(in the rows, 128 means zero)
Known rows, with every step that occurs:
visi/manav: [130 151 184 142 145  89 130 152 154  94 150 129 138 135 127  96  94 163
 173 116 141 158 127 138 177 119 157 107 149 127  81]
fametu/gumuf: [128  97 140  76 122 108 150 166 127 137 179 149 163 116 140 172 105 112
 113 137  78 109 131 163 134 160 161 153 117 152 159]
gumuf/toruz: [146  98 135  91 122 118 121  79 116 128 140 129 162  98 131 146 137 103
 107 135 149 164 141  98 134 143 137 130  96 103 141]
manav/fadez/gumuf/fametu: [133  65 135 110  71 196 121 100  70 136 106  97 107 137 125  65 165 147
 114 164 149 132 123 120 102 154  63 107 100 136  76]
fasusuf/manav/visi/gumuf: [143 159 160 170 162  91 158 189 158 120  91 140  83 118 126 135 122 108
 159 133 147  80 100 170  95 103 142  94 142  98 130]
zifer/gumuf: [ 94 130 150  96 126  44 138 125 151 119 108  86 137 117 149  92 138 156
 123 150  66 170 133 142 106 129  74 112  92 104 131]
kozifom/toruz/gumuf/fasusuf/manav/zifer: [134 168 125 157 119 135  94 140 189 139 118 153 129  87 116 164 179 161
 121 119 160  56 137 103 153  88 151 123 162 157 182]
toruz/gumuf: [151 168 156 100 150  76  86 151 140  92 163 123 129 114 151 119 137 125
 128 101  75 124 112 155 140 157 134 110 180 135 153]
manav/fasusuf: [118 108 107 109  95  70 181 136  97 153 118 179 149 145 116 165  57 117
 152 127 101 154 144 128 145 155  99 118 147 126 123]
fasusuf/manav: [131 133 175 118 133  87 133 137 161  90  87 128 140  86 126 146 148  95
 130 122 144 111 108 155 120 137 130  67 139 138 135]
kozifom/toruz/gumuf/fadez/manav/zifer: [120  98  90 185 122 201  97  85 104  81 146 110 179  96 107 172  97 148
  97  69 116  41 154 144 150 154  90 148 156 146 112]
fadez/manav/fasusuf: [118  83  88 111 101 101 179 128  76 100  98 120 158 160 122 186  16 111
 142 123  70 168 147 157 150 171  88 149 163 156 111]
fametu/gumuf/zifer/manav/visi: [104 144  45  91 155 150 179 143 124 165 106 139 134 136 100 171  82  68
  97 157 100  86 147 127 113  93 128 129 102 127 181]
fadez/gumuf/visi: [188  94 133 118 100 148 113 111 116 122 148  91 117 131 141 136 172  73
 120 114 100 191 114 113 135 163 125 124 108 135 149]
visi/gumuf/fadez/manav/fasusuf: [100  85 102 167 137 155 151 138  42 115 144 136 134 166 120 158  60  99
 155 112 109 149 132 174 104 176  95 172 133 131  66]
fasusuf/manav/zifer/gumuf/poga: [117 129 116 109 136 143  95 101 189 130  72 102  81 127 118 110 214 175
 105 173 150 105 103  97 127 100 103 124  89 127 154]
zifer/manav: [ 78 146 124 103 139  58 154 107 137 118 107  78 164 131 148 141  74 103
 128 134  79 180 153 148 129 107  92 110 138 120 105]
fadez/gumuf/toruz: [146  66 161  92  96 143  96  94  86 107 140  93 125 112 127 122 170 125
  96 135 123 174 131 129 143 148 124 128  81 106 145]
kozifom/toruz/gumuf: [124 154 185 106 129  54 114 128 155  86 154 128 153  98 152 124 124 142
 102  84  63  77 140 132 153 137 124 103 175  98 131]
kozifom/toruz/gumuf/visi/manav: [152 195 189 145 152 104 106 143 190 106 174 127 112 143 169  98 147 160
 139  79 129 133 115  81 169  99 199 131 178 135 105]
kozifom/toruz/gumuf/fasusuf/manav/visi: [153 192 117 103 158 107 135 138 184 141  85 132  97 102 107 158 191 114
 109 156 138  67 117 108 117  79 118  92 145 128 182]
gumuf/visi/manav/fadez: [146 140 123 181 123 158 132 104 146 145 125 143 135 154 131  75 114 169
 169 118 193 149 118 104 132 120 152 141 147 156  86]
gumuf/visi: [194 126 105 125 122 122 139 107 144 150 150 127 160 120 144 157 139  47
 134 116 125 180 125  80 122 153 142 125 120 136 146]
visi/manav/fadez/gumuf/toruz: [113  79 168 140  97 188  84  84  93 106 125 114 103 138 121  61 159 214
 119 133 183 159 126 142 149 122 132 144 105 123  89]
toruz/gumuf/visi/manav/zifer: [168 183 114 191 127 168  85 162 178 130 162 148 106 149 133 128 123 187
 168  83 167 114 119  91 180 108 200 155 186 182 147]
fametu/gumuf/visi/manav/zifer: [151 134 102 174 116 192 126 169 164 163 171 173 133 151 131 170 102 178
 155 102 165 103 132  98 175 108 219 180 143 190 151]
fasusuf/manav/fadez: [112 115 140 155 113 126 133 103 141 118  63 150 141  99 115 106 135 141
 134 127 178  79 108 164  98 135 100  85 145 147 116]
fasusuf/manav/visi/gumuf/toruz: [144 137 144 142 158 132 135 141 138 131  92 135  80 111 132 144 159 112
 122 144 189 102 107 131  84  97 166 125 110  85 139]
fadez/gumuf/zifer/manav/visi: [114 133  74 120 134 149 153 118 103 131  82  93 108 132  86 131 106  81
 101 145  99 134 141 135 126  94  77  97 100 104 159]

Rows:
[121  85 118 108 149 183 123 120  85 156 200 159 181 101 121 173 160  77
 106 122 129  89 126 154  95 175 133 150  70 141 130] | fametu/gumuf/fadez
[157 159 131 182 164 151 128 193 136 126 119 173  82  98  96 117 144  56
 146 122 172  65 109 135  96 114 162  94 121  84 158] | fasusuf/manav/visi/gumuf/zifer
[106 148 116 131 162 111 149 113 125 156 109 103 104 149 147 139 101 117
 120 158 141 157 139 126  93  75 144 154 106  72 124] | zifer/manav/visi/gumuf/toruz
[161 159 144  72 130 136  99 148 126 120 152 111 104 130 156 102 176 110
 118 142 118 125 113  94 109 152 129 104 155 145 111] | toruz/gumuf/fametu
[156 149 153 121 142 152 131 179 166 151 189 142 131 164 158 145 127 136
 149 117 137 151 111 109 156 119 230 171 127 175 131] | fametu/gumuf/visi/manav
[146  95 110 120  91 160 103 107  93 162 149  95 132 133 105  80 188 140
 140 178 127 198 137 148 132 143  80 161  93 145 141] | manav/fadez/gumuf/fasusuf
[121 175 149 143 121  93 149 155 151 140 142 181  99 184 152 137 100 176
 148  87 121 130 124  72 169 107 174 139 191 147 102] | kozifom/toruz/gumuf/visi/manav/fasusuf
[149 130 173 131 129 126 133 170 113 142 161 111 106 143 161  93 143  91
 152 158 143 147 121 106  91 143 143 121 118  95  67] | visi/gumuf/fametu
[103 140 146 134 112  76 169 167 118 134 126 183 124 173 113 129  52 184
 185 121 136 165 125 125 172 124 141 125 169 142  86] | visi/manav/fasusuf
[ 93  99 102 128 127 146 142 102  61  94 132 133 155 145 119 175  80 127
 105  89  81  98 146 149 129 172  72 148 159 140  80] | kozifom/toruz/gumuf/fadez/manav/fasusuf
[115  78 168 149  86 151 107 114 106  90  71 106 106 105 119  85 164 169
 117 126 145 100 103 195 115 143  85  85 126 145 117] | fasusuf/manav/fadez/gumuf
[121 127 140  63 150  96 106  89 165 127 122  80  99 143 137  78 201 141
 108 186  95 177 110 101 124 131  95 137  79  95 132] | zifer/gumuf/poga
[ 95 123 101 147 100  86 136 123 154 139 100 108 139 113 126 120 115 189
 135 135  93 122 146 127 128 114  73 125 102 128 156] | manav/zifer/gumuf
[ 62 123  72 126 127 167 135 109 103 161 122 146 154 132 120 107  88 119
 107 143 127  96 146 151 101 117 128 150 118 147 141] | fametu/gumuf/zifer/manav/fadez
[131  54 135 120  81 178  93  58  72 123 119 111 125 114 119  89 167 166
  93 135 156 151 133 140 124 147  99 139  87 113 127] | manav/fadez/gumuf/toruz
[112 168 142 138 131 126  96 105 166 138 103 144 121 101 131  92 200 166
 119 143 166  75 126 130 103 101 117 117 155 140 137] | kozifom/toruz/gumuf/fasusuf/manav/fadez
[140 131 117 185 167 159 139 133  92 152 161 149 129 116 103 130 142  75
 145 119 167  94 118 154  75 135 101 125  88  72  98] | manav/visi/gumuf/fadez
[126 135 110 116 121 136 171 185 130 180 161 196 113 205 146 166  85 153
 163 130 132 151 115  99 155 123 207 175 143 181 127] | fametu/gumuf/visi/manav/fasusuf
[140  80  73 171  98 161 138 110 112  86 110 102 175 109 109 189  34 133
 138  99 100 117 154 156 172 160 104 156 158 167 129] | fadez/manav/zifer
[ 96 191 112 103 161 110  94 138 129 102 145 109 124 123 129 106 121  83
 113 113  87 138 141 129 123 108 140 112 163 121 156] | toruz/gumuf/zifer/manav
[102 115 138  75 125  89 115  85 133 130 111  90 125 117 155 101 176 153
 105 162 119 180 135 102 102 120 102 137  64  99 145] | zifer/gumuf/toruz
[116 160  55 121 158 127 168 109 129 153  83 123 136 120  86 145  78  59
 117 147 121 121 149 111 114  93  87  97 111 100 160] | gumuf/zifer/manav/visi
[138 117 172 133 141 110 106 127 116 124 170 134 122 120 153 111 133 106
 134 129 150 164 132 126 116 132 175 160 107  71 120] | visi/gumuf/toruz
